Each row was made from one walk, in order. Every step used is in the known rows, and no mark comes twice. Write each row's walk.
Known rows:
pimuv sipe telig memig safutul disi kilolof: [-13.2 -38.9  -2.6  34.4  49.9  -8.1 -50.4  11.2  -5.8 -62.7 -66.0  -3.8
  47.9  59.6  24.0 -16.4   9.6   7.7 -37.9  -7.9   6.6]
retuz safutul sipe pimuv: [-17.1  32.4 -32.6 -20.5  11.2  25.0 -16.6 -29.7  53.0  24.7 -14.1  32.0
 -13.4  24.9  35.2  14.0 -16.4 -15.5  15.8 -18.0 -40.4]
sipe telig memig: [ 30.0 -43.7  -3.2  16.0  11.3 -77.6  -2.0  21.8  -5.6 -26.2   7.0 -14.4
 -42.6  14.0 -15.7  34.7 -21.0  11.4 -33.1   4.6  27.7]
safutul disi kilolof: [-26.4  23.4   6.5  48.3  18.6   2.4   3.7  -4.2 -46.3 -45.7 -60.8   0.4
  21.7   9.1  68.2 -14.1   7.7  14.7  -3.2 -13.5 -18.9]
kilolof disi safutul sipe: [ -9.0  89.0  12.2 -26.6  33.2  11.6 -43.4 -12.0  48.7  -3.6 -49.9 -24.6
  23.8   7.1   6.2 -22.8  -8.1 -22.2  22.4   9.2 -17.1]
kilolof disi: [  1.2  58.0  17.6  -1.6  -1.4  -6.3 -18.0 -22.0  26.6 -24.4 -15.7 -27.2
  50.1 -12.0  -1.5 -12.4 -24.4  -8.2  -3.4  14.0  -7.9]
retuz safutul: [ 10.7 -14.5  16.5  -6.2  11.2  28.4 -25.6 -19.0  49.2  -1.0 -20.7  14.9
  18.9  10.7 -10.4  28.8  14.4   5.8  -4.8 -11.8  -7.0]
retuz safutul sipe telig memig: [ 28.4 -40.5   1.5 -10.4  33.7 -43.1 -52.2  12.2  45.6  -8.1 -16.1  -2.6
  -9.1  32.5   9.2  38.5 -33.4  -9.8 -37.2 -11.8  -0.9]
retuz safutul disi: [-21.2 -14.4  17.9  10.8   6.7  27.2 -25.6 -38.5  37.8  -5.7 -48.3  -6.2
  71.9  -0.2  33.3  22.1  -9.3  10.0  -4.7 -10.5 -23.8]
sipe pimuv: [-12.1  28.2 -36.7   2.8  -9.8 -10.8  32.3 -24.6   0.7   5.6  10.3  17.0
 -44.7   2.1  12.4   5.1  -0.4   8.3  20.5  -2.0 -11.2]
memig pimuv sipe telig: [ -2.9   7.6 -34.6 -43.2   6.5 -27.1  -1.1  46.7  37.2 -11.5 -24.1  31.6
  16.1 -15.0  10.1   4.8   7.8  -7.3  16.9  16.7  70.3]
telig sipe pimuv: [  4.5  46.8 -54.3 -12.2  16.3   2.1  14.5 -20.1  14.6  -8.5  17.4  47.1
 -38.2  30.2  22.2 -11.9 -36.4 -21.3  35.1 -16.9 -34.6]
memig safutul sipe pimuv: [-45.0  19.4 -46.0 -29.1  18.9  39.9  -7.7 -31.4  54.4  22.1  -7.0  35.0
  -3.6  16.3  21.9 -21.6  12.2  -8.9   6.4 -26.9 -45.6]
sipe telig memig safutul: [ 12.5 -72.2  -0.1  -4.8  27.8 -33.9 -19.3   5.6  40.7 -27.5  -7.2   1.7
 -15.5  16.2 -36.0  30.9  19.6  19.3 -48.6 -10.1  17.6]
memig pimuv: [-12.5  16.7 -26.6 -30.9  -1.6   2.3  28.4   5.6  27.6  -2.5 -26.7  25.8
 -21.2 -14.8  24.6  -2.1   0.6  -9.0  19.6  -8.3  21.8]
retuz safutul disi kilolof: [-13.8   9.4  26.8  43.3  30.5  32.2 -25.1 -23.3   2.2 -49.4 -80.2  10.7
  39.5  19.5  58.2  10.8  21.2  21.1  -7.6 -26.8 -27.3]
safutul retuz: [ 19.9  31.5  -6.3   3.5 -19.0 -20.0  48.8  -2.6 -20.6  23.9 -38.8 -11.2
 -30.7  -7.4  32.3 -13.3 -31.4 -15.7   0.2   8.4   4.7]
pimuv sipe telig memig: [ 29.1 -36.4 -14.2  -1.2  10.2 -56.6 -35.5  28.7  -7.9  -9.0   9.3 -15.3
  -1.9  48.8 -21.0   2.1 -35.8 -18.0 -18.8  20.7  38.1]
sipe pimuv memig safutul: [-22.0   9.9 -42.2 -29.2  -4.3   8.3   7.3 -20.4  44.8   4.4 -18.0  43.5
 -30.7  29.3 -49.4   1.2  -7.7   8.3  30.0  -8.1 -44.0]

Which walk is each row?
[  3.7  -2.1 -43.8 -32.0  21.7 -67.5  -2.3  36.9  28.0  -8.0 -19.8  14.9
 -47.1   7.2  47.1  10.0 -51.0 -24.1 -11.0  -9.5  26.6]	safutul sipe telig memig pimuv
[ 15.1 -63.0 -10.1 -19.0  31.2 -13.5 -53.0  16.0  37.1 -14.6  -6.1  -1.1
  25.3  50.8 -44.8   1.6   2.9  -8.7 -35.9   5.5  24.9]	pimuv sipe telig memig safutul
[-15.0 -19.5 -17.5 -49.2  28.2 -28.3 -44.2  42.3  60.8  -5.0 -28.3  24.6
  21.5   1.4 -39.5  11.3  -6.6   2.6  -4.6  -4.7 -11.8]	pimuv memig safutul sipe telig
[-21.0 -66.2   1.1  13.7  28.2 -34.1 -16.4 -13.8  33.8 -34.6 -37.4 -19.4
  38.2   2.8   6.5  19.5   1.2  27.2 -48.9  -8.5  -3.0]	sipe telig memig safutul disi
[  7.8   8.6 -43.8 -33.3   0.5  -1.3 -16.9   2.8   3.7   8.3 -14.8   7.6
 -16.7  66.2  12.6 -32.1 -61.5 -53.4  14.9   7.3  21.3]	telig memig pimuv sipe
[ -1.7  46.0 -46.8 -25.4 -22.6 -17.6  56.9 -19.9  23.9  27.3 -54.6  31.5
 -62.6  23.0 -18.3 -10.3 -34.9  -7.7  31.2  -3.1 -38.2]	sipe pimuv memig safutul retuz
[-35.1   8.9   3.3  20.4  25.2  19.2 -22.8  -1.5  -5.7 -49.5 -87.4  21.7
  36.3  34.3   4.8 -22.7   6.3  16.6   5.2 -19.9 -50.8]	pimuv memig safutul disi kilolof
[-22.2   3.0 -20.8 -46.8  14.3  21.9 -50.4   8.7  45.8  14.3 -27.7  24.4
  27.0  33.3 -26.3 -27.4 -27.6 -23.6  10.6 -10.4 -51.7]	pimuv memig safutul sipe
[  9.1  56.4 -62.8 -29.6   1.1 -25.4   2.1  -3.8  11.5  -6.4   6.0  52.4
 -56.3  50.9 -16.3 -13.0 -81.5 -26.8  58.3  -5.4 -51.9]	telig sipe pimuv memig
[  6.0   8.1 -36.2 -45.9  48.1 -63.2   0.9  36.7  43.2  -5.6 -51.5  12.3
 -85.2  15.8  18.0  22.6  -6.7 -15.7  13.3  -4.3  34.5]	disi safutul sipe telig memig pimuv
[-54.7  17.7 -42.1 -10.2  -5.0  -1.2   8.1 -39.3  33.4  -0.4 -46.0  22.0
  22.6  19.5  -4.8  -5.0 -24.7  17.5  29.5  -7.7 -60.2]	sipe pimuv memig safutul disi
[-22.6  -1.4 -52.9 -13.3  23.6  10.4 -16.3 -38.2  37.2  18.5   0.8  15.4
 -41.7  63.4  20.5 -24.4 -32.6 -25.5 -12.2 -27.0 -57.3]	telig memig safutul sipe pimuv
[-40.3  32.8 -59.1 -30.4  15.4  16.4 -10.3 -38.8  45.8 -13.5 -36.8  49.8
  25.8  40.3   3.6 -26.7 -57.1  -9.3  44.9 -23.6 -80.8]	telig sipe pimuv memig safutul disi
[ 13.2 -22.0 -23.3 -41.2  31.1 -38.3 -24.7  18.6  78.3 -10.4 -40.9  26.0
 -28.3  16.4  35.3  36.9 -35.3 -16.7 -15.2 -17.8  21.5]	retuz safutul sipe telig memig pimuv
[ 19.0  48.7   8.8 -14.1  42.8 -70.2 -46.5   8.6  45.1 -27.4 -44.7 -40.6
 -13.3  20.5 -10.8  11.1 -33.0 -12.7 -10.4  15.8  11.0]	kilolof disi safutul sipe telig memig
[ 34.0 -30.9 -14.9 -13.7  10.1 -30.7  -2.1  12.9  17.2  10.1 -42.8 -13.4
  -6.0  43.6 -12.5 -12.3 -27.4 -23.9 -35.0  10.6  33.4]	pimuv sipe telig memig safutul retuz
